What can hang from each mark:
Q_559: Q_239 Q_444 Q_653 Q_821
Q_777: Q_59 Q_239 Q_653 Q_821 Q_954
Q_821: Q_559 Q_777
Q_444: Q_653 Q_777
Q_59: Q_559 Q_653
Q_954: Q_559 Q_653
Q_653: Q_59 Q_444 Q_821 Q_954
Q_239: Q_653 Q_777

Every row comes from one small tree of marks. The marks that hang from a mark follow it in brackets, in the order of their numbers. Every link used is in the known rows. Which tree was each row made from?
In the rows, zero is written as 128.
Known rows:
Q_777(Q_59(Q_559) Q_653 Q_954): [135  93 109 111 159 148 151 128 127 132  93 141 120 103 133 107 107 100
 133 154 140 160 137 128 150  86 158 125 125 128 115]
Q_777(Q_239 Q_653(Q_821)): [134 107 124 129 145 142 150 127 114 123 112 128 130 142 130 119 121  81
 109  95 119 150 158 140 129 115 138 132 135 136 144]
Q_954(Q_653(Q_59(Q_559(Q_239(Q_777) Q_444 Q_821)))): [143 122 118 108 153 143 139 124 107 139 120 158 126 149 126 143 123 102
 137  93 115 128 128 143 171 115 140 129 134 138 116]
Q_444(Q_777(Q_653(Q_59(Q_559(Q_239)) Q_954) Q_821)): [128 109 122 126 145 146 159 125 117 135 121 129 144 151 128 127 128  78
 120 104 120 142 140 139 153 109 145 138 133 123 113]
Q_59(Q_559 Q_653(Q_444)): [129  99 120 107 144 124 138 138 115 133 130 142 119 149 129 124 116 146
 116 101 121 146 142 156 140 101 136 124 137 131 125]
Q_559(Q_444): [136 132 127 125 146 144 128 120 100 128 108 150 114 144 114 136 122 121
 117 120 115 135 128 135 136 117 136 134 121 138 123]
Q_239(Q_653(Q_59(Q_559) Q_444 Q_821(Q_777) Q_954)): [111 121 119 121 161 157 119 124 106 156 120 119 130 170 116 111 126  82
 136  52 100 138 146 144 165  84 140 121 123 136 155]
Q_559(Q_444 Q_653(Q_954)): [124 135 124 133 167 153 124 121  97 138 112 153 133 145 106 135 123 105
 116 109  99 141 124 136 153 100 146 122 132 128 131]
Q_239(Q_653(Q_821)): [134 120 125 126 156 137 132 114 105 142 104 114 125 147 122 128 133  96
 128 106 107 130 140 143 142 121 143 120 126 138 150]
Q_954(Q_559): [141 106 126 115 140 114 126 123 107 127 118 138 114 132 129 155 127 121
 124 101 126 130 119 135 138 113 130 127 142 131 128]
Q_954(Q_559(Q_239(Q_777(Q_59)))): [154 108 118 116 147 125 139 119 107 129 112 146 111 124 132 157 126 106
 131 105 111 134 113 138 149 117 117 126 147 141 116]
Q_653(Q_59 Q_821 Q_954): [115 118 130 124 169 148 112 130 109 147 120 138 124 162 111 118 122  62
 129  42 108 144 135 124 160  89 139 119 105 142 137]
Q_444(Q_777(Q_239 Q_821)): [151 115 131 122 127 140 153 117 117 125 120 117 136 141 122 144 129  90
 119 115 124 138 144 135 135 135 128 133 143 116 120]
Q_653(Q_59): [132 122 124 116 141 132 131 121 115 131 114 140 118 148 120 129 121  99
 135  96 123 129 126 131 150 115 136 126 104 134 124]
Q_653(Q_59 Q_444 Q_821(Q_559 Q_777(Q_239)) Q_954): [101 121 132 131 158 171 106 130 112 144 135 120 148 165 113 115 121  61
 119   4 103 149 153 129 169  65 121 127 122 138 151]
Q_444(Q_653): [137 116 135 116 150 130 141 120 116 134 100 139 132 146 123 135 125 130
 118 124 126 133 126 127 142 126 143 127 129 121 134]
Q_239(Q_653(Q_59 Q_444 Q_954) Q_777(Q_821(Q_559))): [134 125 119 119 159 170 139 114 104 157 116 115 142 147 126 123 135  67
 142  70  92 138 130 129 181 114 117 123 118 127 145]
Q_559(Q_239(Q_653(Q_59 Q_821(Q_777))) Q_444): [140 143 111 131 164 159 139 111  98 137 103 145 118 164 120 129 121  86
 118  94  89 138 139 151 154 112 131 130 119 156 129]
Q_653(Q_444 Q_821(Q_777)): [106 121 136 136 149 146 113 121 107 136 122 121 136 156 108 136 127  94
 122  58 112 136 146 137 141  96 135 134 137 138 143]
Q_954(Q_559(Q_444 Q_653 Q_821)): [125 123 119 125 159 134 117 124  95 132 116 151 126 144 124 157 127 114
 122  91 113 129 122 143 157 112 152 121 147 131 127]
Q_653(Q_59 Q_444(Q_777(Q_239)) Q_821 Q_954): [107 117 128 121 161 174 113 127 106 158 134 131 135 180 101 114 127  50
 122  23 102 149 145 134 158  79 128 128 120 135 139]
Q_777(Q_59(Q_559(Q_239)) Q_653): [137  96 110 123 157 141 159 129 119 124 102 143 120 118 133 108 110 107
 128 138 122 149 140 147 149  99 153 130 129 136 108]
Q_239(Q_777(Q_821 Q_954(Q_559(Q_444) Q_653(Q_59)))): [154 120 121 107 153 144 143 117 111 143 111 144 128 123 131 156 126  78
 138 105 121 140 117 116 168 129 125 127 137 126 122]
Q_444(Q_777(Q_59 Q_239 Q_821)): [156 111 127 120 138 147 158 118 120 126 113 121 134 128 119 133 123  84
 128 125 125 140 146 134 143 134 134 127 136 114 110]
Q_777(Q_59 Q_821 Q_954(Q_653(Q_444))): [158 102 116 103 179 161 147 115 114 140  95 143 137 112 110 126 109  70
 136 122 129 160 140 120 170 108 136 117 119 118 108]
Q_954(Q_653(Q_59 Q_444)): [133 118 123 106 154 145 136 119 104 143 121 152 133 152 110 136 127  98
 134  86 119 129 131 141 161 107 132 130 125 130 126]
Q_777(Q_59 Q_239 Q_821 Q_954): [175 102 114 104 160 160 153 118 123 124  92 132 123 108 119 118  99  63
 128 124 129 171 152 116 153 119 124 111 115 119 114]
Q_559(Q_239 Q_444(Q_777) Q_653(Q_59)): [132 143 112 134 157 159 146 110 104 136 115 152 136 159 115 142 124  85
 115 114  93 134 123 152 160 112 142 131 135 138 110]
Q_239(Q_777(Q_59(Q_559(Q_444)) Q_653(Q_954))): [133 114 121 123 152 150 148 130 114 139 108 146 120 115 130 122 123 101
 142 126 112 142 124 128 158 111 142 132 134 131 119]

Write each row's tree:
[140 109 114 114 159 135 126 115 114 137 106 141 124 130 127 151 119  83
 122 103 120 149 120 129 152  94 132 118 139 138 128] => Q_777(Q_954(Q_559(Q_239 Q_653(Q_59 Q_821))))
[146 122 115 111 170 140 134 122  96 148 125 162 122 152 130 156 128  76
 125  60 104 131 121 145 174 114 129 129 148 148 122] => Q_954(Q_559(Q_239(Q_777) Q_444) Q_653(Q_59 Q_821))
[131 133 125 120 151 155 132 118 106 143 112 147 127 148 116 139 128  96
 121 118 121 136 129 132 146 112 146 137 131 134 121] => Q_559(Q_444(Q_777(Q_954(Q_653(Q_59 Q_821)))))
[131 102 126 136 150 139 157 122 115 117 112 113 154 125 141 125 124  90
 106 109 127 146 149 133 151 116 143 136 126 123 126] => Q_777(Q_653 Q_821(Q_559))
[126 115 137 117 152 139 138 126 114 148 112 140 145 155 123 146 139 117
 121 107 122 131 123 128 151 113 149 128 152 114 130] => Q_444(Q_653(Q_954(Q_559(Q_821))) Q_777)
[130 132 127 129 138 141 130 123 111 122 108 134 133 144 123 146 125 110
 137  94 116 128 150 139 148 121 142 123 133 133 138] => Q_559(Q_821(Q_777(Q_239(Q_653))))
[109 114 120 115 144 156 111 128 120 142 131 122 128 166 118 119 111  75
 126  32 122 149 153 135 161  79 136 128 129 137 142] => Q_653(Q_59(Q_559) Q_444 Q_821(Q_777(Q_239 Q_954)))
[113 127 129 134 140 132 146 128 120 125 113 141 139 138 124 130 124 101
 136  97 122 133 140 131 149  96 144 135 125 129 136] => Q_821(Q_777(Q_653(Q_59 Q_954)))
[137 114 114 119 152 133 133 116 104 138 123 144 126 143 126 158 128  92
 128  80 102 133 111 144 162 107 122 124 149 136 124] => Q_954(Q_559(Q_239(Q_777) Q_653(Q_59 Q_444)))
[125 114 121 106 146 148 133 125 107 146 130 146 138 159 116 139 130 103
 137  83 123 127 134 147 167 103 143 133 139 127 120] => Q_954(Q_653(Q_59(Q_559(Q_821)) Q_444(Q_777)))
[106 113 129 128 155 159 106 121 109 143 130 114 139 161 118 119 125  76
 116  35 114 138 140 137 162  87 133 131 114 142 139] => Q_653(Q_59 Q_444 Q_821(Q_559))
[155 121 117 112 136 143 146 117 111 130 109 126 117 147 124 124 121  94
 129 104 112 137 146 142 141 125 122 119 121 131 145] => Q_777(Q_239(Q_653(Q_59)))
[120 113 121 111 154 146 114 137 112 140 122 148 118 160 120 121 116  97
 137  62 116 142 131 131 168  84 142 119 111 136 124] => Q_653(Q_59(Q_559(Q_821)) Q_954)
[147 107 115 119 148 147 168 126 117 120 113 129 138 148 133 111 111  61
 114  87 123 154 162 135 151 128 134 128 111 122 129] => Q_777(Q_239 Q_653(Q_59) Q_821)
[138 118 129 108 151 148 154 116 127 147 104 128 150 152 127 134 127  87
 122 121 136 139 130 118 161 127 151 128 127 108 122] => Q_444(Q_653(Q_59) Q_777(Q_821 Q_954))
[113 112 118 123 149 148 145 124 109 135 114 142 133 152 121 114 123  93
 124  96 121 139 137 141 147  99 143 138 111 134 131] => Q_777(Q_653(Q_59 Q_444))
[130 116 117 113 164 144 120 130 104 140 118 160 119 159 120 136 121  81
 133  52 106 141 123 133 169  88 127 117 115 143 123] => Q_653(Q_59 Q_954(Q_559(Q_239 Q_821)))
[131 109 120 112 140 166 129 120 113 139 116 132 127 141 111 129 122 101
 129 107 123 147 140 138 145  96 132 130 140 126 120] => Q_653(Q_444(Q_777(Q_59(Q_559(Q_821)) Q_239 Q_954)))
[148 117 122 109 149 150 139 121 121 142  98 143 115 110 130 135 119 109
 144 141 123 143 115 116 159 119 137 125 135 127 118] => Q_239(Q_777(Q_59(Q_559(Q_444(Q_653))) Q_954))
[108 110 120 120 148 158 117 123 112 150 136 122 128 179 117 122 123  74
 121  43 111 140 140 150 159  88 139 135 132 142 123] => Q_653(Q_59(Q_559(Q_239)) Q_444(Q_777) Q_821)
[123 113 121 118 137 143 120 132 112 130 121 129 124 152 126 133 119 125
 132  82 117 139 148 144 154  95 142 124 145 131 135] => Q_59(Q_559(Q_821(Q_777(Q_239(Q_653(Q_444 Q_954))))))
[126 117 123 116 148 143 119 133 108 131 113 145 119 157 130 133 116 141
 118 104 124 137 135 140 154 110 158 128 137 132 122] => Q_59(Q_559(Q_444(Q_653) Q_821))
[148 109 118 102 164 154 141 115 112 141 107 141 140 138 115 137 115  68
 127  96 128 154 138 121 166 108 129 123 118 123 121] => Q_777(Q_821 Q_954(Q_653(Q_59 Q_444)))
[130 109 120 118 133 151 150 123 125 137 118 122 135 141 133 126 126  75
 120 112 133 147 146 134 139 103 146 135 142 127 131] => Q_444(Q_777(Q_239 Q_653(Q_59(Q_559) Q_821) Q_954))
